Each row comes from the steps of one path. Every step used is in the known rows, and no mark comes twice. Write the path behind each row, first mark first.
Known rows:
daseba > nifo > mavat > kodi > pafut: [-1.27  0.39 -0.76  0.62  2.62 -0.22 -0.14 -1.84 -0.17 -0.66 -2.91 -1.23
 -4.48 -2.20 -1.15  0.84 -2.56  1.21 -0.58  2.13 -1.77 -0.05  0.44  0.47
 -0.37]
sebe > duba > daseba > nifo > mavat > kodi: [-0.33 -0.99 -1.08  0.29  0.73  1.33  2.20  0.18  0.18  2.71 -2.70 -0.22
  1.77 -0.89  0.74  0.12 -4.46 -2.82  2.36  1.15 -1.37 -1.79  1.25  1.17
 -1.65]
duba > sebe > kodi > daseba > nifo > mavat: [-0.60 -1.37  3.49 -1.48 -1.52  0.23  4.03  2.03 -0.51 -2.95 -1.17  0.51
  1.10 -1.37  0.84  1.13 -1.41 -0.92  1.74  0.35 -2.10 -0.92  0.69  0.77
  0.27]
pafut > kodi > mavat > gifi > mafof: [ 1.24  0.81 -3.22  0.93  1.16 -0.22 -2.77 -1.41 -0.51 -0.09 -1.02 -0.02
 -8.33  0.85 -0.39  0.16  1.04  2.81 -2.27 -2.26 -0.33  1.00 -1.66 -2.57
 -0.72]
mavat > gifi: [ 0.55  1.07 -0.78  1.57 -0.78 -0.59 -0.05 -1.15  0.30  1.84  1.09 -0.20
  0.92  1.28 -0.16  1.80  0.75  0.74 -0.02  0.17  1.22 -0.81 -1.12 -0.50
 -0.73]
nifo > sebe > kodi > mavat > gifi > mafof: [-1.98  0.09  0.14 -0.89  3.22 -0.26 -1.83  1.80 -0.02  1.47  1.08 -0.50
 -3.50  1.14 -0.06 -0.56  2.17  2.29 -2.07 -0.83 -0.58 -0.43  0.25  2.01
  0.10]
pafut > kodi > mavat > gifi > nifo > mafof: [ 0.53  3.07 -1.35 -1.59  2.32 -1.34 -3.38 -0.91 -1.40 -1.57  0.63  0.80
 -1.22 -0.69 -0.05  0.39  1.32  3.31 -3.99  1.11  0.01  2.43  1.02 -2.14
 -1.52]
nifo > sebe > duba: [-0.97  0.20  0.92  1.29  2.17  0.46 -0.49  1.21  1.81  1.68  1.11  0.85
  5.23  0.19  2.46 -0.49 -0.30  0.10  1.27  0.03 -0.46  0.68 -0.38  2.69
  1.41]
nifo > mavat > kodi > daseba > sebe: [ 0.28  2.11  1.41 -1.01 -0.33 -0.65  1.48  0.16 -0.54  1.71 -3.38 -0.76
 -0.33 -2.75 -0.60  2.42 -1.99  1.56  0.11  0.92 -1.28 -0.31  0.43 -1.23
  0.21]
mavat > kodi > mafof: [ 0.27 -0.08 -1.53  2.44 -2.70 -0.21 -1.34 -2.67  0.11  1.96 -2.03 -0.86
 -3.96  1.48 -0.06 -0.38  0.48  2.08  0.65 -0.07 -0.09  0.34 -0.26  0.48
  0.49]
pafut > kodi > daseba > sebe > duba: [ 2.47  1.57  0.95  1.98 -3.06  1.50 -0.37 -1.00  0.30 -1.41 -3.96  1.15
 -1.83 -2.35  2.61  0.13 -0.73 -0.47  0.99 -3.31 -1.46 -0.67 -1.97 -2.39
  2.79]
daseba > nifo: [-0.76 -1.09  0.22  1.47 -2.09 -0.07  1.94 -0.24 -0.18 -2.13  0.36 -0.35
 -0.85  0.69 -0.83  1.02  0.04 -1.77  1.52  1.47  1.60 -0.10 -0.30 -0.73
  1.03]
kodi > mavat > gifi > mafof: [-0.01 -0.91 -2.28  0.76  1.57 -0.84 -1.34 -1.80  0.17  0.88  0.98 -0.99
 -5.39  2.09 -0.80  0.37  0.80  1.84 -1.50 -1.51  0.15  1.96 -1.07 -0.67
 -0.97]
daseba > nifo > mavat > gifi > kodi > pafut: [-0.53  0.07 -1.67 -1.69  1.05  0.19 -1.56 -1.57 -0.47 -2.31  0.69 -0.54
 -3.51 -1.85 -1.70 -0.14  0.02  0.80 -3.31 -0.40 -0.98 -1.35 -0.41 -0.81
 -1.52]
gifi > kodi: [ 0.62 -1.47 -0.95  1.80 -0.43  0.37 -1.43  0.49  0.64 -1.37  3.99 -0.38
  1.24  1.57 -0.59 -1.62  3.51 -0.09 -0.77 -1.70  2.23 -0.23 -0.93 -0.61
  0.76]
duba > daseba > sebe > kodi: [ 1.38 -1.25  1.96  0.72 -0.65  0.97  2.55  3.04 -0.04  1.09 -0.91 -0.13
  0.46  1.09 -0.91 -0.67  1.09 -4.52  3.81 -0.46  1.57 -0.75 -0.03  0.11
  2.04]
gifi > nifo > mafof: [-0.58 -0.67  0.93 -0.91  3.80 -1.86 -0.57  0.92 -0.11 -0.27  3.65  0.02
  4.69  0.95 -0.80 -0.80  1.76  1.72 -0.51  2.91  2.28  3.87  0.94  0.14
 -0.19]
daseba > sebe > duba: [ 0.37 -0.90  1.24  3.16 -0.06  1.79  1.16  0.01  1.65  0.98 -0.40 -0.11
  1.28  0.26  1.25  0.15  0.21 -2.07  2.70 -1.15  0.32  0.17 -1.32  0.18
  2.66]
daseba > nifo > mavat > gifi > kodi: [-1.00 -0.41 -1.25 -1.95 -0.67  0.40 -0.13  0.25 -0.63 -1.00  2.29 -0.49
  0.65 -0.81 -1.59  0.82  1.04  0.63 -2.31  0.47  0.80 -2.86  0.28 -1.43
 -2.19]
daseba > nifo > mavat: [-0.45 -1.24  0.10 -0.63  0.73 -0.57  2.08  1.31  0.43 -0.81  0.87 -0.59
  0.11 -0.66 -0.55  1.58 -2.16 -0.63  1.32  3.42 -0.21  0.44  0.36 -0.02
 -0.10]
daseba > nifo > mafof: [-0.99 -0.39  1.86 -0.78 -0.66 -1.46  1.33  1.06 -0.56 -1.22  0.98  0.13
  1.57 -0.94 -1.14  1.18 -0.21 -1.08  1.06  3.63  1.84  0.93  0.67  0.36
  1.48]
nifo > sebe: [-0.57  1.24  1.31 -0.24  1.79 -1.10 -0.11  2.36  0.85  0.62  1.47  0.41
  4.35  0.27  0.14  0.54  0.73  0.85  1.15  1.89  1.02  1.65  0.30  1.23
  1.00]
kodi > daseba: [ 1.26  0.07  0.38  1.24 -2.26 -1.69  0.19 -1.49  0.21 -0.81  0.57  0.30
  0.48 -0.05  0.64  0.63 -0.84 -0.11  0.07 -0.39  0.35  1.27 -1.31 -0.06
  0.82]
sebe > duba > daseba: [ 1.88 -2.00 -0.89  2.38  0.05  0.75  0.76 -0.15  1.33  2.42  0.37  0.57
  3.31  1.70  1.71 -1.25 -1.95 -3.83  3.03 -1.20 -0.20  1.04 -0.81  1.24
  0.26]
pafut > kodi > mavat: [ 2.15  1.02 -1.93  2.93 -0.05  0.04 -2.22 -0.10  0.33 -2.58 -0.71  0.36
 -4.24 -0.25  0.97 -0.01  0.18  0.60 -0.62 -1.01 -0.71  1.67 -0.58 -1.49
  1.36]
gifi > mafof: [-0.07 -2.43 -1.16  1.37  2.55 -0.73 -0.14  0.15  0.83  0.80  1.85 -0.85
 -2.77  2.57 -0.80 -1.06  1.67  1.38  1.10 -0.89  2.06  2.46 -1.74 -0.44
  0.79]

Write each row's path:
[ 0.53 -2.13 -2.40 -3.26 -3.73  1.62 -0.52 -1.93 -0.36  1.39 -0.44  0.32
 -1.52 -0.11  0.40 -2.08 -2.25 -2.68 -0.39 -1.61 -1.90 -2.02  0.63  0.42
 -2.46]
sebe > duba > daseba > nifo > mavat > gifi > kodi > mafof
[-0.66  0.49  0.47 -0.81  2.04  0.91  0.63 -1.52  0.10  1.30 -1.85 -0.56
  2.13 -1.72  1.45  0.01 -1.86  2.02 -1.08 -0.53 -2.01  0.27  0.95 -0.70
 -1.26]
gifi > nifo > mavat > kodi > daseba > sebe > duba
[ 0.20 -1.72  2.22  2.91  0.77  1.35  2.36  1.76  0.81 -0.63  1.23  0.15
  2.01  2.35  0.87 -0.27  2.92 -0.61  2.85 -1.38  0.22 -0.33 -0.38  1.01
  1.16]
duba > sebe > kodi
[ 0.19  2.03  1.22  1.09 -3.85 -0.30  1.28 -1.14 -0.78  0.28 -3.42 -0.68
 -1.11 -1.27 -0.72  1.86  0.54  0.54  0.45 -0.77  0.64 -0.72 -0.32 -1.79
  1.31]
mavat > kodi > daseba > sebe
[-0.71 -1.31  1.56  1.14 -4.43 -0.02  1.66 -0.17 -0.66 -2.99 -0.29  0.08
 -2.57 -0.76  0.61  0.02 -0.17 -2.00 -0.06 -0.35  0.29 -2.92 -0.51  0.58
  1.95]
sebe > kodi > daseba > nifo
[ 0.80 -2.28 -0.58 -0.65  1.03  0.92  2.54  0.89  0.73  1.21 -0.57  0.26
  2.91 -0.60  1.03 -0.23 -4.94 -4.24  2.94  1.59 -1.35  0.31  0.85  1.17
 -0.60]
sebe > duba > daseba > nifo > mavat
[-1.88  0.49  0.36 -2.19  0.51 -0.19 -1.88  0.02 -0.21  1.18  0.80  0.22
  0.03  1.91  0.04 -1.75  2.45  3.04 -2.00  0.39 -0.07 -0.40  1.22  1.50
 -1.12]
mavat > gifi > nifo > sebe > kodi > mafof
[ 0.36  0.07 -1.13 -1.05  2.06 -0.42  1.22 -0.82 -0.85  0.27 -3.96 -0.65
 -3.35 -1.69 -1.64  0.12 -4.23 -1.75  1.23  2.11 -1.56  1.04  1.22  0.35
 -1.47]
duba > daseba > nifo > mavat > kodi > pafut
[-2.59  1.77  1.67 -0.17 -3.26  0.17  0.82 -0.84 -0.59 -0.18 -3.24  0.68
  2.22 -2.45  2.01  0.85 -2.14  0.01 -0.45  0.03 -1.06 -2.70  1.00  1.26
  0.32]
mavat > kodi > daseba > nifo > sebe > duba
[ 0.07  1.09  1.33  0.48 -0.08  0.81  0.82 -1.11  0.47  3.09 -3.66 -0.52
  0.61 -2.89  1.73  1.42 -2.91  0.75  0.46 -0.79 -2.53 -1.42 -0.21  0.23
  0.55]
nifo > mavat > kodi > daseba > sebe > duba
[-2.10 -0.46  1.48 -0.64  4.42  0.01 -0.52  2.98  0.58 -0.49  3.29  0.13
  4.27  1.78  0.23 -1.96  3.10  1.58 -0.36  1.32  1.27  0.33  1.21  1.78
  0.14]
gifi > nifo > sebe > kodi
[ 0.33  0.27 -1.57  0.88 -1.67  0.18 -1.77 -0.97  0.06  0.34  3.34 -0.08
  0.97  1.49 -0.93 -0.04  3.56  0.95 -2.04 -2.06  2.04 -2.03 -1.15 -1.35
 -1.02]
mavat > gifi > kodi
[ 0.55  0.73  0.48  0.16 -4.34  1.53 -0.78 -2.29 -0.07 -0.09  0.17  0.33
  0.80 -1.18  0.89  0.01  1.99 -0.83 -1.86 -4.89  0.04 -3.12 -1.59 -1.77
  0.39]
mavat > gifi > kodi > daseba > sebe > duba
[ 0.86 -1.71 -0.25 -0.11 -2.96 -0.45  2.80  0.64 -0.67 -1.33 -0.42  0.22
  0.74  1.25 -1.51  0.36 -1.48 -4.40  3.15  1.40  1.87  1.07  0.51 -0.66
  0.21]
duba > daseba > nifo
[ 2.40  2.27  1.27  0.39 -3.46 -0.06  0.26 -0.24 -0.55 -2.50 -3.72  0.73
 -2.76 -2.16  0.06  1.32 -0.05  0.03  0.65 -1.48 -0.04  0.50 -1.40 -3.41
  2.52]
pafut > kodi > daseba > sebe
[ 1.11  2.60 -2.19 -2.16  2.26  0.67 -2.53  0.08 -0.52 -0.22 -1.38  2.00
  2.78  0.14  1.73 -1.34 -1.20 -0.21 -1.87 -1.59 -1.74  1.75  1.92 -0.74
 -2.64]
pafut > kodi > mavat > gifi > nifo > sebe > duba > daseba
[-0.77 -0.57  1.56 -0.12 -0.76 -0.13 -1.22  1.54  0.90  1.21  0.16  0.22
 -1.60  0.91  1.00 -1.83  1.46  0.85  0.80  0.57 -0.82 -0.17  0.26  3.42
  2.34]
nifo > sebe > kodi > mafof
[-0.36 -1.38  2.07 -0.63 -0.91 -0.23  2.19  1.15 -0.23 -1.48  0.07 -0.25
 -1.78 -2.10  0.54  0.60 -2.36 -1.10 -0.15  1.43 -1.49 -2.45  0.09  1.29
  0.80]
sebe > kodi > daseba > nifo > mavat
[-0.54 -0.97 -1.88 -2.87 -3.90  0.28 -1.20 -1.76 -0.75 -0.73  1.06 -0.60
 -3.69 -0.22 -1.68 -0.53  0.25  1.04 -2.07  0.13 -0.63 -1.63  0.53 -0.82
 -1.76]
daseba > nifo > mavat > gifi > kodi > mafof
[-1.76 -0.80  0.28 -3.34 -0.12  0.04  1.05  2.73 -1.50 -0.10 -1.00 -0.12
 -3.69  0.80 -1.48 -0.49 -0.02 -2.34 -0.48  0.17  0.15 -0.67  1.91  1.12
 -0.81]
duba > daseba > nifo > sebe > kodi > mavat > gifi > mafof
[-0.60  1.13  3.05 -0.61 -0.40 -1.00 -0.07  2.34  0.25 -0.18  0.53  0.66
  1.94 -0.87  1.46 -0.34  0.35  0.45 -0.30 -0.09 -0.46 -1.33 -0.01  2.43
  1.87]
nifo > sebe > kodi > daseba
[-1.04  0.16 -1.41  0.11  5.16 -0.36 -0.42 -0.09  0.20  1.74  1.21 -1.19
  2.44  0.88 -0.57  0.01  0.04  3.76 -1.06  2.14  0.10  1.18  1.35 -0.32
 -2.76]
gifi > nifo > mavat > kodi
[ 1.96 -0.48  0.98 -0.11 -1.40  0.05  2.53  1.76 -0.15  0.56 -1.21 -0.10
  1.81  1.04 -1.66  0.66 -0.37 -4.12  4.02  0.67  1.81  2.19  0.10 -1.48
  1.31]
duba > daseba > sebe
[-1.14  0.43  0.43 -0.79  3.18 -0.71 -1.86  0.15 -0.75 -0.12  3.28 -0.18
 -0.27  0.77  0.07 -0.62  2.33  1.64 -3.16  1.22  0.02  0.53  1.43  1.40
 -0.87]
sebe > kodi > mavat > gifi > nifo > mafof
[-2.25 -0.26  1.50  0.17 -0.48  0.88  1.27  1.05  0.92 -0.73  0.00  0.69
  3.83 -0.50  1.59  0.17 -1.14 -1.65  1.56  1.10 -0.10 -0.58  0.46  1.70
  1.37]
daseba > nifo > sebe > duba
[ 1.87 -1.22  1.29  1.05  1.28  1.06  0.80  1.24  0.18 -0.26 -2.42 -0.34
 -3.73 -0.05 -1.11 -1.69  0.15 -3.99  2.80 -1.04 -0.25  0.56 -0.57  0.61
  2.65]
duba > daseba > sebe > kodi > pafut
[-0.60  1.01 -0.53 -2.47  2.66  0.00 -0.10  0.33  0.14  2.56  0.97  1.24
  8.20  1.66  0.91 -1.10 -0.80 -0.43  0.18 -0.38  0.33  1.25  1.59  0.69
 -3.07]
mavat > gifi > nifo > sebe > duba > daseba
[ 0.32  0.50 -2.00  1.13  0.65  0.17 -3.43 -2.74  0.10 -1.12  2.02 -0.31
 -2.59  0.30 -1.03 -1.23  2.80  1.15 -3.01 -2.78  0.39 -0.67 -1.76 -0.77
 -0.72]
mavat > gifi > kodi > pafut
[ 2.74  1.93 -0.46  1.28 -2.37 -0.83 -1.18 -1.09 -0.43 -2.18 -1.65  1.02
 -1.97 -1.27  1.29  0.46 -0.39  1.04 -0.47 -1.40 -0.34  0.08 -1.85 -2.14
  1.34]
pafut > kodi > daseba
[ 0.17  0.35 -1.83 -1.07  1.44  0.23 -1.71  0.12  0.50  1.35  3.72 -0.47
  2.21  0.13 -1.18  0.33  1.65  1.84 -2.37 -0.29  0.31 -1.69 -0.49 -0.42
 -2.23]
nifo > mavat > gifi > kodi
[-0.81  1.32  0.31 -1.92  2.92 -1.99 -1.06 -0.29 -0.71  1.30  2.72  0.10
  4.22  0.86 -1.23  0.78  1.68  2.69 -1.85  2.71  2.12  1.89  0.84 -0.59
 -2.07]
mavat > gifi > nifo > mafof
[-0.35  0.30 -2.32  0.58  1.19 -0.83 -1.56 -2.41 -0.31 -1.53  2.33 -0.41
 -0.80  2.04 -0.68  0.53  0.68  1.84 -2.77  0.05  0.48  2.42  0.66 -1.19
 -2.41]
kodi > mavat > gifi > nifo
